Each row was made from one small tree. The marks that hang from a mark follow it in brackets, in alphabetical order. Every link used is in the known rows. Write each row's tree.
In the rows, 128 means zero.
Known rows:
luga(nezun vozaz): [125  96 149 118 128 162 129 151 119 155 123 176  90 127 113 104 136 144
 175 115 153 147 116 151 137 157 122 177 142 135 119 122 135 133 106 128
 135 173 136  85 124]
nezun(kada(nevar) luga(vozaz)): [116 141 109 194  99 128 179 117 172 159 152 104 128 100  99 179 136 123
 113 132 126  88  73 153 115 173 197 180 156 171 128 128 128 137 103 182
 131 112 122 120  98]
nezun(kada(nevar) luga): [117 155 108 201  80 100 160 120 162 136 158  94 127 114 103 186 146  89
 103 129 113  66  75 141 116 139 163 135 148 149 106 113  99 122 125 170
 132 113 152 137 110]
vozaz(luga): [102 127 155 117 121 137 111 113 146 131 128 128  92 134 123 122 123  88
 129 108 140 142 117 122 170 102  87 100 132 130  93 144 136 142 160 106
 120 122 148 145 136]
dezi(sovug(boki(gela))): [125 128 119 163 223 160  93 144 153 103 118 112 140 116 112 154 120 134
 136 153 117 181 159 123 152  88  91 113  95 103 121 127 158 118 104  76
 163 134 162 166 127]
vozaz(luga(nezun(kada(nevar(zuger(konaba)))))): [102  72 143 135  70 131  41 105 188 182 162 165 117 163 176  99 123 114
 110  79 121 136  71 146 115 132 145 152 192  94 101 145 114 151 161 181
  97  76 106 119 102]
kada(nevar(zuger(konaba)) nezun): [ 94  93 154  93  99  91  65  60 119 111 167 130 138 159 173  54 124 111
 121 103 128 110 110 151 113 124 114 166 148 115 132 118  72 148 184 202
 115  90 132 122  99]
boki(gela): [155 158 116 139 149 139 110 145 142  85 125 132 117 126 128 133 129  96
  94 133 130 129 154 126 151  89  99 108 127 136 116 140 139 119 115  88
 129 130 166 136 122]
tago(pidab(sagi(dezi))): [144 137 172  88 114  62 101 150  61  86  88  97 120  96 100 117 103 125
 135  61 166 119 107 107 116 122  80  70  77 137 136 159 148 113 140  82
 109 153 139 151 164]
nezun(kada(nevar(zuger)) luga(vozaz)): [108 133 113 153  76 127 142  98 174 152 154 109 128 104 127 147 131 162
 132 148 117 104  95 136 115 186 173 199 188 142 127 157 130 141 118 192
 111  94  90 115 108]
luga(nezun(kada(nevar)) vozaz): [108 119 116 153 111 146 135 141 143 157 133 165 104 125 119 151 133 119
 150  99 129 109  72 176 107 169 184 205 167 128 124 138 111 137  94 169
 135 135 113  96  98]
boki(gela(konaba(zuger)) sovug): [186 180  67 118 166 168 135 157 140 153 101 146 139 158 157 130 152 109
  92 198 108 127 217 104 146  86 136  86 172 129 151 155 163 126  97  66
 133 126 124 124 126]
sagi(dezi(sovug(boki(gela(konaba)))) pidab): [220 132  86 119 187 173 142 160 143 100  65  96 179  84 129 185  91 187
 148 133  88 191 178  97 138  92 119  74  53 141 141 139 158  98  69  80
 142 143 142 119 108]
sovug(boki(gela(konaba(zuger))) dezi): [184 149  89  99 235 177 107 165 109 117  71 178 115  84 154 161 151 188
 141 220 126 144 180 132 109  92 128 138 111 102 146 135 133 116  45  63
 173 141  89 147 146]
gela(konaba(zuger(nevar))): [138 114 109 111 106 132 179 138 109 144 106 160 134 152 169 104 140 163
  99 139 171 115 158 108 129 129 143 125 124 152 116 116 149 138 123 124
  85 140 114 101 162]
nezun(kada(nevar(zuger)) luga): [114 141 107 158  69  97 128 101 161 128 159  98 129 111 133 149 139 119
 119 140 102  80  97 125 108 157 139 152 178 118 109 150 105 127 145 183
 112  81 123 130 115]
konaba(zuger(nevar)): [116 124 129 126  95 113 139 109 103 117 127 163 127 136 168  82 152 131
  79 132 170 113 134 112 126 137 111 102  92 151 108 142 146 136 132 110
  77 131 132  98 147]
gela(boki konaba(zuger(nevar))): [131 109 114 114 116 157 195 158 112 162 102 165 133 146 155 130 121 191
 141 150 167 120 180 128 158 138 160 126 141 134 134 134 131 142 112 126
 104 170  95 114 154]
nezun(kada): [124 158 101 153 123 120 142 128 132 106 146 113 127 123 122 164 131  92
  87  99 107  69 105 129 120 127 119 124 134 120 115 126 147 116 131 132
 131 139 152 128 148]
gela(boki(sovug) konaba): [142 153  95 107 157 179 181 170 122 162 109 113 126 157  90 166 113 148
 170 164 111 118 214 128 179 116 155 121 174 109 161 139 131 145 121 127
 165 167 119 140 132]
pidab(sagi(dezi(sovug))): [131 125 201 111 149  99  95 127 100 112 123  92 130 115 114 132 125 127
 129  88 129 133 127  90 155 143  94  81  51 118 108 122 158 123 164 105
 126 180 165 175 152]
zuger(nevar(kada)): [ 95 147 116 130  84  92 169 130 103  84 139 120 134 153 100 107 128 112
  86  80 154 142 102 130 113 135 146 118  95 128  94  93 139 153 153 135
  93 120 128 113 147]
sagi(dezi): [159 135 143  97 102 113 125 125  98  91 108 110 114  90 141 121 123 123
 117 103 133 116 143 114 138 131  78 105  85 151 114 140 135 126 146 114
 119 154 171 101 133]
tago(pidab(sagi(dezi(sovug(boki))))): [117 104 175 120 176  90  87 145  73 106  91  77 141  91  83 143 100 158
 178  81 146 166 109 104 114 123  84  75  44 103 145 152 164 110 126  73
 136 156 135 180 164]
konaba(zuger): [126 143 139 116 122 126 113 112  92 116 131 156 106 122 155  94 154 106
 114 153 147  95 133 121 132 123  93 103 118 125 114 145 134 124 137 102
 113 151 148 129 155]
dezi(sovug(boki(gela(konaba(zuger))))): [154 132  98 152 226 189 120 160 148 143 101 151 147 139 147 146 134 159
 147 193 123 170 179 116 138  90 119 117 125 102 143 126 161 121  83  72
 150 140 119 162 156]
tago(pidab): [112 133 134 111 132 100 133 146  99  83 129 115 106 122  88 124 106 116
 140  75 185 118 117 133 109 102 103 107 118 144 145 140 134 112 138  95
 121 125 145 143 149]
sovug(boki(gela)): [147 153  95 157 184 151  94 146 124  87  92 130 125 107 123 144 126 127
 126 163 104 155 145 131 152  84  77 113 121 111 113 146 141 117  84  80
 154 129 157 126 125]
tago(pidab(sagi(dezi(sovug(boki(gela)))))): [149 125 160 130 202 108  71 162 101  86  82  88 153  93 100 154  94 149
 152  99 136 186 137  96 127  89  82  59  58 118 150 169 173  99  98  39
 141 135 136 190 153]
gela(boki(sovug(dezi)) konaba(zuger)): [156 159 109  61 191 181 150 159  87 170 105 157 104 119 125 166 157 175
 170 221 119 108 228 129 145 139 177 121 144 108 177 150 126 140  90 105
 181 172  77 157 145]
kada(nevar): [110 139 136 132 116 100 117 114  96  86 131 131 105 120 117 131 137 106
 141 116 152 112 104 156 139 127 125 144 118 121  95 131  93 147 141 147
 131 128 165 141  99]

Write each row's tree:
[ 77 134 144 113  80 122 178  97 136 143 173 116 126 140 103  83 128 114
 176 147 108 138  99 132 106 170 139 173 181 130 156 110 117 122 170 171
 124  92  76 106 137] : nevar(kada(nezun(luga(vozaz))) zuger)
[ 85 111 137 117  72 129  70 105 166 155 145 157  93 140 165 113 127 107
 162  98 109 130  85 140 131 143 130 158 200  79  86 180  97 143 152 161
 115  78  95 129 105] : vozaz(luga(nezun(kada(nevar(zuger)))))
[160 152 110 112 220 153  76 148 110  76  86 142 109  71 122 172 147 160
 125 188 115 157 157 141 126  95  99 134  78 116 125 138 123 116  59  71
 189 123 132 150 127] : sovug(boki(gela) dezi)
[104  78 166 136  83 117 114  67 165 176 174 121 142 147 145  73 126 141
 136 143 134 125  96 148 113 161 155 196 171 171 150 110  98 145 156 216
 115  84 112 104  81] : kada(nevar(zuger(konaba)) nezun(luga(vozaz)))
[ 95  99 149 135  81 128 142  85 158 165 190 120 145 171 111  73 119 121
 115 128 123 144  91 137  90 156 157 175 172 145 166  73 137 135 173 188
 112  90  85  99 134] : nevar(kada(nezun(luga(vozaz))) zuger(konaba))
[173 115 128 114 159 131 114 110  95  93  99  91 161  69 119 149 108 162
 157 107  96 171 128  98 131 135  82  69   5 137 115 146 149  96 107  98
 129 153 163 115 116] : sagi(dezi(sovug(boki)) pidab)
[175 154  95 125 156 159 139 161 135 125  93 166 117 135 162 122 134 126
 102 164 139 122 175 115 140  88 124 105 159 131 142 133 144 122  98  76
 121 139 124 130 148] : boki(gela(konaba(zuger)))
[121 119 199  92 145  72 103 143  93  97 115  85 132 107  87 130  96 132
 149  56 171 139 120  98 120 131  97  70  56 130 146 147 164 111 157  70
 119 160 148 187 169] : tago(pidab(sagi(dezi(sovug))))
[161 129 168 146 200 134  58 143 109 106  87  98 149  94 121 154 121 145
 131 138  92 182 150  96 162 112  73  77  52 103 123 152 172 115 104  66
 144 156 157 177 138] : pidab(sagi(dezi(sovug(boki(gela)))))
[109 116 153 148 116 135 190 111 146 161 151 112 120 122 108 123 131  96
 157 151 125 109 115 133 138 147 127 152 140 183 155 106 115 111 131 149
 143 134 133 108 117] : kada(nezun(luga(vozaz)))
[103 122 132 145 105 148 111 142 172 171 139 156  97 142 137 145 129  70
 131  86 109 122  85 133 142 122 116 111 164 108 101 136 128 123 142 116
 123 124 131 120 136] : vozaz(luga(nezun(kada)))
[172 124 146  94 126 117 132 107 120  88 124  96 150  86 129 142 112 132
 127  78 119 148 137  92 138 137 100  60  21 160 123 135 148  99 145 103
 118 159 173 124 111] : sagi(dezi(sovug) pidab)
[178 125 143 127 204 147 110 176 124 125  65  98 153 110 120 171 101 174
 143 143  93 182 173  95 161 106 109  94  76  99 133 127 168 119  94  73
 156 168 133 174 145] : pidab(sagi(dezi(sovug(boki(gela(konaba))))))
[ 92 104 134 182  59  85 186 101 159 145 184  99 171 190 111 105 133  84
  50  90 133 122  78 123  89 126 163 104 108 179 133  29 110 140 177 172
  90  95 138  96 129] : zuger(konaba nevar(kada(nezun(luga))))
[ 83 110 131 140  85  91 163 100 119 114 169 119 170 194 130  82 129  81
  46  60 142 133  84 142  89 115 159 122  98 146 134  51 120 146 184 165
  93 102 132 100 137] : zuger(konaba nevar(kada(nezun)))
[110 130 105 156  99 117 122 141 126 136 142 152 110 127 128 156 144  91
 137  89 118  89  69 159 112 143 156 159 157  99 101 124  83 128 116 159
 133 138 142 117 101] : luga(nezun(kada(nevar)))
[173 136  91 130 130 145 161 154 144 129  92 166 145 150 179 111 135 151
  68 155 160 134 188 102 141  99 147 103 139 159 127 133 147 130  97  90
  90 123 115 106 143] : boki(gela(konaba(zuger(nevar))))
[ 91 123 161 152  99 115 182  96 139 152 152 115 114 122 108 125 138  99
 168 152 134 109  86 157 135 155 160 183 146 182 142 108  72 136 136 181
 148 110 126 121  82] : kada(nevar nezun(luga(vozaz)))
[ 72 134 130 164  54  83 215 111 131 127 169 100 152 157 101 113 141  72
 104 109 123 116  87 119 105 130 152 109 116 157 120  63  91 128 177 155
 107  99 124 114 128] : zuger(nevar(kada(nezun(luga))))
[118 119 122 114  98 115  84 103 116  97 173 129 133 166 121  72 115 131
  85  94 137 154 113 132 102 129 124 136 146  90 122  96 156 144 185 162
  89 112 122 121 152] : nevar(kada zuger(konaba))
[168 145  71 147 188 174 136 174 131 110  72 123 134 119 118 155 109 161
 143 166 103 160 168 131 148  73 110 134 144 110 124 121 136 123  76  92
 157 138 131 128 133] : sovug(boki(gela(konaba)))
[ 69 124 154  74 100  86 101  74  95  81 148 126 120 135 157  69 133 101
 176 130 119 109 117 152 128 137 100 169 158 100 113 151  63 139 180 182
 136  94 126 135  98] : kada(nevar(zuger) nezun)
[121  79 123 135  94 147  68 113 158 171 156 169 133 144 165 103 127 164
 110  92 132 127  85 166  91 177 180 218 188 117 134 136 139 149 120 203
 104 112  94  88 100] : luga(nezun(kada(nevar(zuger(konaba)))) vozaz)
[104  80 160 140  66  88  98  70 154 146 176 113 140 158 148  79 137 110
 122 137 124 111  97 137 108 135 124 154 159 148 131  99  67 134 177 210
 118  82 142 122  94] : kada(nevar(zuger(konaba)) nezun(luga))
[139 130 121 113 146 166 170 162 107 158 101 163 108 130 140 142 117 160
 175 166 149 105 174 140 165 124 137 130 162 101 157 138 124 133 113 118
 141 191 102 141 165] : gela(boki konaba(zuger))
[193 182  85  80 206 170 134 175 137 124 100 131 117 132 113 179 150 141
 104 186 107 139 232 117 139  95 161 120 135 138 155 128 144 130  86  76
 185 123 113 150 114] : boki(gela(konaba) sovug(dezi))
[ 87 149 141 157  90  98 193 118 127 121 171  96 130 144  79 127 136  49
 144 130 105 107  81 139 111 119 130 110 138 133 136  64  85 114 177 149
 145 114 138 133 136] : nevar(kada(nezun(luga)))
[ 84 116 162 118  70  86 125  75 128 121 164 107 120 128 138  95 144  98
 177 162 116 101 103 135 124 146 109 157 165 128 117 129  54 125 175 186
 137  82 127 135  95] : kada(nevar(zuger) nezun(luga))
[124 115 111 146 127 163 147 156 147 173 134 163 114 123 122 141 132 124
 134 103 128 111  96 150 115 168 148 177 162 128 132 125 153 116  94 135
 128 157 119  80 133] : luga(nezun(kada) vozaz)
[120  88 118 139  82 116  55 109 143 148 162 157 132 156 166  98 130 133
  98  82 116 109  85 147  90 149 150 175 176  93 112 125 107 133 142 193
 103 108 120  98 111] : luga(nezun(kada(nevar(zuger(konaba)))))
[155 145 102  59 163 167 171 157 100 172 101 163 130 137 149 157 157 205
 133 198 148 120 235 118 140 151 192 124 115 135 161 153 133 160  86 109
 148 152  61 137 139] : gela(boki(sovug(dezi)) konaba(zuger(nevar)))
